Each row comes from the steps of one walk. Every step used is in the known rows, and no mark comes twice. Write the walk behind each row, first mark first.
Known rows
p, c, e, a, q, l, d: [  6  23 -21  -8   8  -8 -12   0   0  -4 -46  -7  -6 -39 -19   9 -15  10
  20   2  -8 -32 -10  28  34 -22  37 -22 -47  23]
u, k: [ -9  -4   3   1  -2   6   3  10  -6  -5   3   2   4 -27   7  -9  30  -3
  -7  -8   6   8  21  -8  -6  -3  11   2 -11   4]
e, a, q, d, l, k, s: [  9   0  -7   6   2   4   0 -25   5  -8   7  -5 -27  -3 -41  24 -17  -6
   0  25   9   0   0  45  13  -6 -16  -9  -8  20]
d, q, l, k, s: [ -3  -8   5  -7  -3  10   0 -22  -4  -5  20  16 -19   7 -40  22 -11  -7
 -13  -7  10   7   7  21   1   9 -16   3   6   5]
c, p: [ -2  11   9   2  -3  17  -4  34 -10  -2  -4  11   6 -35  30  -7  40   0
  10 -20   1 -12  -3  -9  -8 -24   8  -6   2   9]
h, r, s, k, l, d: [  1   6  17   6  -3 -14   5 -17  -6  14  23  -5  19  40  35 -25  11   9
  11 -21 -11  -3  -1 -29 -20  27  14  19  35   4]
e, a, q: [ -2  -8  -9   6  -5  -7   0  17   0  -5 -13  -5   7 -32   0   0  19 -11
   3   7 -16 -11   9 -12  10 -53  14 -25 -13   7]
c, e, a, q, d, l, k: [ 11  16 -29  -5   8   0   7 -13  -1  -7 -27  -6 -20 -30 -34  31 -27   5
  10  22   3 -22 -10  47  30 -30   2  -5 -21  15]
r, s, k, l: [-10   8  10  14   6 -10  -1  -8 -15   5  11   0  18   3  24 -15  29   7
   1 -32   1   4  14 -27 -21  15   6   9  19   5]
e, a, q, d, l, k: [ 16   5 -21  -4   4   2   8  -3   8  -9 -22 -12 -22  -2 -32  22 -20  -7
   7  31   6  -3  -3  38  16 -28 -14  -8  -5  15]
a, q, d, l, k: [ 13   5  -7 -13 -14  13  18  -3   7  -6 -10 -11 -20   4 -32  15 -18  -7
   6  24  13   4  -2  27  13  -7 -18   6   0   3]
k, l, q: [  5   3  -8  -5   1  13   9  17  -4  -1 -14   1   2 -23   6 -12  -7  -4
  -7 -14 -11  -2  13  -7   1  -1   2  -3  10 -11]
l, d, q, a, e: [  9  -1 -21 -14  11 -15  13  25  18  -6 -39 -11 -17 -13 -10   4 -45  -9
   0  32  -7   5 -22  17  16 -22 -17  -3 -30 -38]
p, c: [-12  -2   5  -1 -16   8 -24  37  -5  -2 -12   9  14 -22  13 -11  44   9
  13 -18   0  -5   7 -23  -8 -11  24 -20  -7  17]
h, r, s, k: [-16 -12  24   8 -19 -22 -11 -10 -10  11  32   3  33  32  36 -12  50   7
  12 -33 -10  -5   1 -61 -23   0  16   6  37  10]
k, l, d: [  8  10  -7   4  -1  13  12  21  -2  -2  -7   2   6  -3  13 -18  -4   4
   2   2  -3   3  10   9  -7   1   6   4   1  -9]
l, k, s, r: [-18 -17  17   9 -10  12 -26 -17   0  14  59  25 -10  10  -6   2  39  14
  -4  -8  -5   1  14  -9  -8  24   7  -2  13  10]
h, r, s, k, l, q, a, e: [ -4  -3  10   0  25 -36  -5 -20   8  19 -14 -26   9  17  31  -8 -18  -2
  -1 -16  -9  -7 -19 -27  -1  25  -3  10  16 -17]
h, r, s, k, l, q: [ -2   1  19  -1  -2 -15   2 -24  -8  14  14  -4  16  23  28 -18   7   1
   1 -39 -20  -7   2 -45 -11  25   9  14  42   3]
l, q, a, e: [ -1  -6 -14  -5  12 -12  -4  24  15   0 -37 -14  -7 -26   4   7 -19  -6
  -3   7  -4  -4  -6   0  16 -19  -8 -13 -21 -32]
p, c, e, a, q, d: [ -4  14 -21  -2   2 -14 -21  10 -11  -2 -43 -11   4 -58 -13   7   3   2
  17   2 -10 -31 -15   3  33 -40  36 -30 -44  30]
r, s, k, l, q: [  0  13   3   2   6  -7   5 -17 -11   2  -2  -2  -1  -6  11 -14   0   2
   1 -35 -13   3  13 -22  -6  24  -1   9  23  -5]
h, r, s, k, l: [-11  -4  25  11  -1 -18  -4 -14 -13  14  28  -4  36  32  42 -19  35   5
   4 -33  -6  -4   0 -49 -27  16  16  14  39  12]
s, k, l, d, q: [  6  22 -12 -14   3  -7  28   4  -2  -3 -17   1 -12  -2 -12 -21 -24   4
  -6  -1 -16  12   4  15  -1  10  -2  22   3 -12]
r, h: [ -7  -5  13   9 -15  12  -7  12  -3  -7  17  18  35   0  34  -5  30  -2
   7  -3  -6  -6   6 -52 -12 -25  11 -18  14   3]
l, k, s, r, h: [-17 -12  32  14 -12  18 -30 -35   2  11  72  33   6  24  10   0  34  11
   0   0 -10  -4   8 -37 -12  27   7 -10  23  17]
e, a, q, l, d: [ 15   3 -15   1   5  -8  12   3  10  -8 -26 -14  -5  -3 -14   4 -18  -9
   6  19  -5  -8   0  23  19 -35   9 -16 -22   4]
s, r: [-13 -17   8   6 -14   1 -14  19   0   7  24  12  19   7  22 -12  42   9
   3  -3  -8   1   3 -35  -9 -10  16  -2   1   0]
p, c, b: [-17  15  14 -11 -13   4 -32  37  -5   2 -29  13   5 -27  19   0  38   8
  18 -46  -3 -18   0 -16  -9 -13  23  -5 -14  32]
r, s, k, l, q, a: [  2  11  -5   4  23 -12  -4 -18  -9   9 -12 -13  -5   7  15  -4 -17  -1
 -10 -22   3  -1   0  -7  -7  27 -13   1  11  -7]
k, l: [ -6  -1   1   9   0  11   2  26 -10  -1  -1   3  22 -13  20 -12  21   0
  -6 -11   4   1  13 -11 -15  -8   9  -1   5   0]

Which walk is each row?
[ -5  -6  13   7 -12  25  -5  -6  -1  -6  32  22 -12   7 -20  17  16  13
   0  -3  13   8  15  24 -14  21 -13   5  14   7] : d, l, k, s
[ 13  -2 -16   3   1  -8  12  13   6 -15 -26 -17   2  -6 -12  11 -14 -12
   6  30   6   1 -12  22  14 -40  -3 -12 -20  10] : e, a, q, d, l
[-10 -11  -5   7  13 -15 -10  33  10   2 -24 -13  13 -18  16   7   8  -2
   0  11  13  -2  -6  -4   1 -27  -1 -13 -26 -22] : q, a, e
[ -7 -26  21  12 -22  -5 -14   4 -11   3  31   6  37  23  42  -5  41  -2
  14 -24  -7  -9  -5 -63 -21 -15  14  -6  33   5] : h, r, s
[ 18   7 -20  -9  16   8  16  15   0  -5 -27  -7 -12   3  -1  -5 -47 -10
 -14  22   3   6 -15  28  -1  -1 -20   2 -13 -18] : k, l, d, q, a
[  9   2 -15  -2  18   9   1  14  -3   2 -25 -11  -2  -9  13  -1 -22 -10
 -18  -2   4  -4   0  10   1   3 -11  -8  -4 -13] : k, l, q, a
[ -6 -13  27  -3  -5  12 -15 -52   5   2  54  28  -3  40 -15  13  -7  -2
  -8  10  -5   3  -9 -19   0  29  -9  -2  15  14] : d, q, l, k, s, r, h
[-16  -8  18  10  -5   7  -5 -11 -10  -3  33  10  -1 -25  -4  -6  32  -2
 -13 -13   9  11  23  -3 -10  16   8   2 -13  10] : u, k, s
[ 14  -1 -21 -12  -1   2  12  20   3  -8 -23  -2 -14   3  -6   4 -34 -10
  -7  22  -1   5 -15  14   3 -19 -20  -4 -15 -20] : l, d, q, a
[ 11   8 -15  -5   4   5   8  11  -5  -3 -25 -10   0 -12   1  -8 -24 -12
  -7  -2   1   3   2   2  10  -1  -5   2   5  -9] : k, l, q, d
[ 11   3   3  -6  11 -22  10 -25  -5  10   1 -13   1  46  20 -11 -34  -6
  -4  -1  -7   0 -27 -11 -15  25 -12  17  20  -6] : h, r, s, k, l, d, q, a
[  5  -5 -10 -17  -2   9   7  -2  -1  -6  -9   8 -17   7 -28  20 -11  -8
  -7  -1   7   4   3  15   5 -14 -14   2   7   1] : d, q, l, k
[-12 -11  34  13  -3  13 -30 -47   6   9  64  26  11  44   3  10  21   8
  -2   1   6  -3   3 -21  -8  35   6  -5  18  22] : q, l, k, s, r, h
[  1  -2   3   5 -10  17  -3 -12  -2  -7  22  10 -14  17 -27  19  -1   6
   1   7  25  12   4  34  -7  19 -19   7   9  10] : q, d, l, k, s
[ 13   6 -21 -11  25 -10  19  21  13  -4 -46 -17 -13 -14  -4  -3 -58  -9
  -8  32  -4   7 -21  30  12  -3 -17   3 -28 -36] : k, l, d, q, a, e
[ -1  -6   4  -4 -12   0  11   6   1  -2 -10 -10  12  -4  -8   3  11 -13
   0   2   7  -3   6 -10   8 -26   9  -5 -12   2] : a, q, l
[ -4  13 -12  -6  33 -25   5   6  12  11 -41 -23  -7 -18   4  -6 -25   2
 -13  -2  -2   2  -1  16  10  12  -5   8 -15 -27] : s, k, l, q, a, e
[ 12  12 -18 -15  38 -10  24   1  13  -5 -44 -24 -30 -28 -12  -7 -63 -13
 -17  35   3  13 -12  45  15  20 -17  12 -41 -30] : u, k, l, d, q, a, e
[ 11   4  -3  -8 -13   3  20   2   9  -3 -16 -11  -3   5 -15  -2 -14  -9
   6  12   3  -1   3   9  14 -14   4   1 -15  -7] : a, q, l, d
[-14  11   2   5   5  -7   6  11  -8   7  -1  -1  19  -6  15 -18  30  10
  -8 -19   2   6  20  -6 -17   4  13  12   8   4] : s, k, l
[  9  -4 -14  -8  13  -5   7  23  22  -8 -43 -14  -8  -8  -2  14 -36   0
   1  20   6   4 -16  23  11  -5 -20  -1 -20 -34] : d, l, q, a, e
[  5   4   7  -2   0 -24   3 -29  -9  13   4 -17  14  31  22 -15  -9  -6
   3 -27  -7  -2 -11 -36  -5  26   2  15  38   5] : h, r, s, k, l, q, d
[  1  -8  14  -2 -14   9   0 -36  10   6  39   2 -24  24 -36  10  -7   3
  -1  29   6   8  -8  21   9  31 -11  11  -2  11] : a, q, d, l, k, s, r
[  9   4 -10  -4  -7  15   5  10   3  -7  -5   1 -11  17 -16  17  -5   6
   7  12  23   8   0  29  -3  -3 -17   9   9   4] : q, d, l, k
[  2  -3  -4  -4 -19  -4  11  12  -2  -3 -11 -15   7 -16  -8  -4   5 -18
   2  13   2  -1   0 -17  11 -34   4  -6 -14  -1] : a, q, d
[-12   3 -18  15   8  -7 -15  20 -14  -4 -13  13  19 -46  13  12  25  12
   8 -15 -10 -25   5  -3   8 -49  30 -19 -20   7] : c, e, a
[  8   1 -15  -8 -13   0   5  17  -3  -6 -20  -6  -2 -13  -5   0  -9 -11
   1  -3  -3   1   1 -11  13 -21  -4  -7   0 -10] : l, q, d
[-14  -8  10   9 -12  17 -15  -6  -7   4  37  22 -11  -9 -15   9  33   5
  -5 -14   5   0  25   3 -10   6   0  -7  13   8] : l, k, s
[  8  15  -4   0  12  13  16   2  -2  -3  -7  -6  -9 -18   7 -22  -8   1
  -9   3   4  10  18  25  -4  25   8  13 -11  -3] : u, k, l, d
[ -7 -17  13  -7  -3   6 -11 -33   2   6  40  20 -21  26 -33  14  -2   1
 -13   1   1   8  -3  10   2  26  -8   7   6   8] : d, q, l, k, s, r
[ 10  -1  -6  -9 -14  18  14  20   5 -14 -14   7  -3  -5  -2   2  -8   4
   5  -3  -5   6   3   5   2  -6 -10   4   7 -14] : d, l, q
[  3  -9   2   7   3  -1 -11 -36  10   3  29  -2 -26  17 -36  16 -10   3
   0  34   0   2 -10  34  14  11  -8  -4  -9  23] : e, a, q, d, l, k, s, r
[  7  -2  -6   2 -12   4   9  24  -1 -14 -11  -3  15  14   4   7   2   1
   7  12  21  11  -8   9  -6 -13  -8   5  -2  -2] : q, d, l
[ -3 -10  11   6  -8  10 -14 -22   5   4  43  13 -14  35 -20  12   7  14
   0  16  18  11  -6  22  -6  37 -12  13   8  11] : q, d, l, k, s, r
[-21 -21  22  15 -14   3 -21  -2  -4   8  53  20  15   7  12  -9  45   9
  -3  -7  -6   4   7 -30 -13  13  17  -5  -2   5] : k, s, r
[  2  20   1  11   7  -7   7 -11  -7   3   4  -1   1  12  18 -21   5  11
   9 -21  -4   7  11  -8 -15  28   4  13  15  -5] : r, s, k, l, d
[ -8 -11  33  12 -12  26 -19 -36   9   0  67  34   3  41   6   6  18  18
   4  13  -2   3  -1 -15 -16  40  -5   2  25  15] : d, l, k, s, r, h
[  2  -9  -6 -11  -6  -1  12  13  -4 -13 -15   3  10   2 -10   9  -7 -13
  -6  -2   5   7  -4  -4   2 -25  -4   0  -5  -4] : d, q, l
[  4  18 -18 -14  31 -27  22   7  15   4 -44 -20 -18  -6  -9 -10 -48   1
  -9  20  -5  11 -16  32   9  11 -15  18 -24 -34] : s, k, l, d, q, a, e
